Every row comes from one small tree of marks. Brackets hold a mark, then the marks that hang from it, in the order of their numbers. Every link used is in the known rows. Which tree was each row made from?
Known rows
(Z_398 (Z_109 Z_130 Z_451)): [15,-13,16,-3,-15,7,-3,-11,1,20,-2,-17,15,11,30,-26,10,-9,0,32,11,27]
(Z_278 Z_398): [19,2,2,-12,-1,17,12,-20,19,-4,-11,-12,-12,11,5,-11,-5,11,-9,40,-33,-10]
(Z_398 (Z_109 (Z_130 Z_200) Z_451)): [20,-15,10,0,9,7,-16,-8,-4,6,2,-4,9,5,25,-13,5,-22,16,26,10,23]
(Z_278 Z_130): [8,4,1,13,5,18,14,-6,16,12,-16,-28,-16,23,10,-8,18,7,-9,16,-9,-5]
(Z_278 (Z_130 Z_109)): [10,13,13,11,1,2,12,-11,7,17,-28,-17,-19,10,3,2,12,-1,-4,20,2,-10]
(Z_130 (Z_109 Z_451) Z_200): [6,7,17,-3,17,-3,-12,1,-8,6,-1,-8,-31,-18,-1,2,-12,-13,19,22,13,3]
(Z_451 (Z_109 Z_130)): [9,-3,11,-3,6,29,-7,-17,-5,17,7,-15,5,7,4,0,3,9,-21,5,4,20]
(Z_398 (Z_109 Z_451)): [9,8,20,-2,-10,6,1,-1,13,14,-7,-18,-10,13,33,-24,11,4,4,24,6,11]
(Z_156 (Z_759 (Z_398 (Z_109 Z_451)))): [9,5,18,-5,-10,6,6,1,15,3,3,-14,-2,6,30,0,-6,7,15,30,-1,-1]
(Z_130 (Z_109 Z_398) (Z_200 Z_451) Z_278): [11,4,-6,-9,15,-4,-10,-5,-5,-9,4,-2,-38,-43,23,26,9,-35,2,0,-22,10]
(Z_425 Z_451): [8,0,10,-3,6,9,-3,-11,6,-11,-3,0,-8,8,-6,-13,-3,15,-13,6,-20,21]
(Z_398 Z_109): [13,17,10,4,-6,10,11,-13,19,12,-10,-6,-10,8,29,-5,8,7,-3,24,-12,5]
(Z_156 (Z_759 (Z_398 (Z_109 (Z_130 Z_200))))): [27,-9,-1,4,11,11,-4,-21,3,-10,6,12,17,-6,18,31,-14,-16,24,28,-20,2]
(Z_200 Z_130 (Z_451 Z_109)): [12,19,17,7,-21,22,-13,11,-20,1,-3,-20,-22,-2,13,-13,1,39,-42,-3,-15,18]
(Z_156 (Z_759 Z_398)): [7,8,-1,2,2,16,14,-8,12,-3,15,-14,-9,-12,-1,16,-19,13,5,27,-28,-8]
(Z_130 Z_109 (Z_200 Z_451) Z_278): [7,15,11,-4,16,-5,-16,4,-15,-5,4,-3,-41,-41,0,25,-11,-20,6,20,-11,6]
(Z_451 (Z_109 (Z_130 Z_278) Z_398)): [-1,-20,-9,-20,1,32,-9,-24,11,0,13,-8,10,-10,29,11,17,-26,-20,-9,4,24]
(Z_425 (Z_451 (Z_109 (Z_130 Z_200) Z_398))): [19,-28,-3,-13,32,23,-27,-25,-6,-21,1,12,11,12,16,10,13,-16,-15,-37,-11,35]
(Z_759 (Z_398 Z_109)): [10,15,11,1,1,4,1,-20,0,6,-6,2,-15,4,19,11,7,0,6,38,-11,-4]
(Z_451 Z_109): [2,18,13,-4,12,28,-2,-8,9,13,1,-16,-20,8,8,1,2,20,-18,2,-1,6]
(Z_109 Z_451): [0,2,10,-2,-3,11,3,2,7,13,10,-32,-18,1,6,-23,0,8,-1,23,2,11]
(Z_130 (Z_200 Z_451) Z_278): [5,9,-3,-2,20,9,-16,10,-6,-9,16,-15,-36,-30,6,14,-3,-12,3,16,-23,12]
(Z_156 (Z_759 (Z_398 Z_109))): [15,15,9,3,-6,11,13,-13,20,-1,-1,0,0,1,26,19,-8,11,11,28,-21,-8]
(Z_425 (Z_451 Z_109)): [5,5,23,-13,15,24,-16,-9,3,-7,-7,0,-10,21,2,-4,2,26,-23,-18,-1,21]
(Z_109 (Z_130 Z_200 (Z_278 Z_398)) Z_451): [12,-34,3,-31,6,15,-21,-11,0,-20,4,-5,6,-6,5,-6,-12,-37,17,44,2,7]
(Z_425 (Z_451 (Z_109 Z_130 Z_398))): [15,-27,1,-14,10,24,-14,-28,0,-9,-1,0,17,19,20,-3,19,-4,-34,-30,-10,40]
(Z_451 (Z_109 Z_130 Z_398)): [12,-14,-8,-6,4,29,0,-26,6,13,8,-15,8,4,28,3,20,-8,-26,-12,-9,24]

Write each row's tree
[13,-1,-3,9,1,4,18,-20,15,13,-26,-20,-16,11,26,5,30,-16,-10,1,-6,-7]	(Z_278 (Z_130 (Z_109 Z_398)))
[23,7,15,-16,-46,8,-9,-4,3,-23,-25,0,-4,-1,38,-16,-1,5,-21,43,-27,0]	(Z_200 (Z_130 (Z_278 (Z_398 Z_109))) Z_451)
[26,-8,-4,11,20,7,-13,-3,-23,6,15,-17,-14,-17,-1,0,-1,-5,-7,21,-29,27]	(Z_109 (Z_130 (Z_200 Z_451)))
[10,-3,0,-6,17,-4,-4,-7,3,1,1,-10,-27,-19,22,3,7,-29,14,1,2,6]	(Z_130 (Z_109 Z_398 Z_451) Z_200)
[14,4,11,-25,-13,13,2,-22,31,-12,-20,5,-2,9,32,1,1,-15,3,46,-15,-10]	(Z_130 (Z_278 (Z_398 Z_109)))
[16,-17,13,-10,33,24,-33,-17,-15,-17,-1,13,7,12,-6,8,-4,-1,-11,-18,-3,32]	(Z_425 (Z_451 (Z_109 (Z_130 Z_200))))
[25,15,11,19,23,-7,-6,5,-17,13,-22,-19,-38,1,4,13,14,-3,-1,10,-12,-3]	(Z_278 (Z_130 Z_109 (Z_200 Z_451)))
[12,-17,18,-6,-8,1,-12,-19,-18,14,2,-7,9,7,21,-10,9,-15,9,45,12,20]	(Z_759 (Z_398 (Z_109 Z_130 Z_451)))
[27,6,8,-17,7,6,-17,-6,8,-17,-15,5,-22,-2,32,11,4,-15,5,34,-27,-2]	(Z_130 (Z_200 Z_451) (Z_278 (Z_398 Z_109)))
[-2,12,8,-8,15,4,-10,-10,4,-12,0,9,-27,-35,-5,28,-17,-30,18,23,2,-4]	(Z_130 Z_109 Z_200 Z_278)
[5,-2,6,-7,-6,-3,9,-12,7,13,0,-20,-21,-14,25,-12,11,-17,-2,8,2,11]	(Z_130 (Z_109 Z_398 Z_451))
[2,9,23,-1,-41,-1,-3,2,-12,-4,-10,-10,-12,-17,2,-26,-15,6,-7,27,12,5]	(Z_200 (Z_130 (Z_109 Z_451)))
[17,-17,15,-6,-17,6,0,-9,2,8,8,-11,24,3,26,-1,-7,-6,12,36,2,12]	(Z_156 (Z_759 (Z_398 (Z_109 Z_130 Z_451))))
[8,-6,20,-27,-52,13,-11,-5,15,-27,-25,2,10,8,38,-30,-5,-9,-1,48,5,-5]	(Z_200 (Z_130 (Z_278 (Z_398 (Z_109 Z_451)))))
[31,-3,6,7,19,-4,-23,-14,-35,4,4,3,-11,-9,17,18,10,-15,6,35,-21,18]	(Z_759 (Z_398 (Z_109 (Z_130 (Z_200 Z_451)))))
[17,-16,-14,-3,29,29,-15,-22,1,-1,10,-5,1,0,24,17,14,-19,-9,-19,-10,21]	(Z_451 (Z_109 (Z_130 Z_200) Z_398))
[12,-19,2,-1,14,11,-14,-3,-11,4,17,-17,0,-7,0,-13,-6,-18,13,26,3,22]	(Z_109 (Z_130 Z_200) Z_451)
[29,-10,15,-7,11,9,-8,-5,18,-4,-42,-12,-7,49,39,-14,22,-13,18,31,4,-18]	(Z_278 (Z_130 Z_200) (Z_398 (Z_109 Z_451)))
[3,-23,-15,-18,23,33,-22,-21,5,-12,16,1,3,-15,26,25,13,-40,-3,-16,2,20]	(Z_451 (Z_109 (Z_130 Z_200 Z_278) Z_398))
[11,-31,-11,-6,-7,10,6,-16,4,10,17,-30,9,-3,27,-26,18,-20,-10,11,-5,30]	(Z_109 Z_130 Z_398 Z_451)
[15,10,8,13,23,3,0,-7,1,5,-26,-5,-27,5,1,17,6,-14,11,14,0,-15]	(Z_278 (Z_130 Z_109 Z_200))
[-2,-22,17,-18,-14,3,-19,-16,-14,0,7,-1,10,-9,23,0,6,-35,15,48,22,19]	(Z_759 (Z_398 (Z_109 (Z_130 Z_278) Z_451)))
[34,1,5,1,16,12,1,-16,23,-8,-45,1,-6,46,33,3,21,-10,12,31,-17,-25]	(Z_278 (Z_130 Z_200) (Z_398 Z_109))
[3,15,11,-10,28,23,-30,10,-9,-3,11,-12,-38,-17,11,22,2,-1,-9,-7,-5,13]	(Z_130 (Z_200 (Z_451 Z_109)) Z_278)
[8,-13,5,-12,-17,13,0,-21,12,-8,8,5,25,-16,23,26,-13,-23,13,40,-7,6]	(Z_156 (Z_759 (Z_398 (Z_109 (Z_130 Z_278)))))
[22,-8,5,3,-11,12,8,-24,8,2,4,-1,23,0,21,16,-10,-3,6,34,-19,6]	(Z_156 (Z_759 (Z_398 (Z_109 Z_130))))
[-11,2,22,-17,-12,-1,-6,1,3,6,2,-14,-23,-26,4,-3,-10,-21,8,31,24,6]	(Z_130 (Z_109 Z_451) Z_278)
[5,7,20,-7,-3,-1,-7,-8,-5,11,-2,-9,-16,9,25,-8,9,-3,12,39,10,4]	(Z_759 (Z_398 (Z_109 Z_451)))
[29,-18,-23,8,17,8,-5,-12,-16,2,18,-18,-11,-18,23,4,17,-19,-12,1,-40,31]	(Z_109 (Z_130 (Z_200 Z_451)) Z_398)
[22,-11,-5,-2,5,20,-7,-15,-14,19,11,-28,-5,0,34,-3,26,3,-39,-17,-20,37]	(Z_200 (Z_451 (Z_109 Z_130 Z_398)))
[23,0,21,-18,-13,7,3,-12,20,5,-21,-11,-5,28,34,-28,7,3,2,44,-4,-2]	(Z_278 (Z_398 (Z_109 Z_451)))
[11,-15,19,-13,11,24,-20,-20,-10,-4,-3,2,15,19,-3,-6,2,12,-27,-10,1,37]	(Z_425 (Z_451 (Z_109 Z_130)))
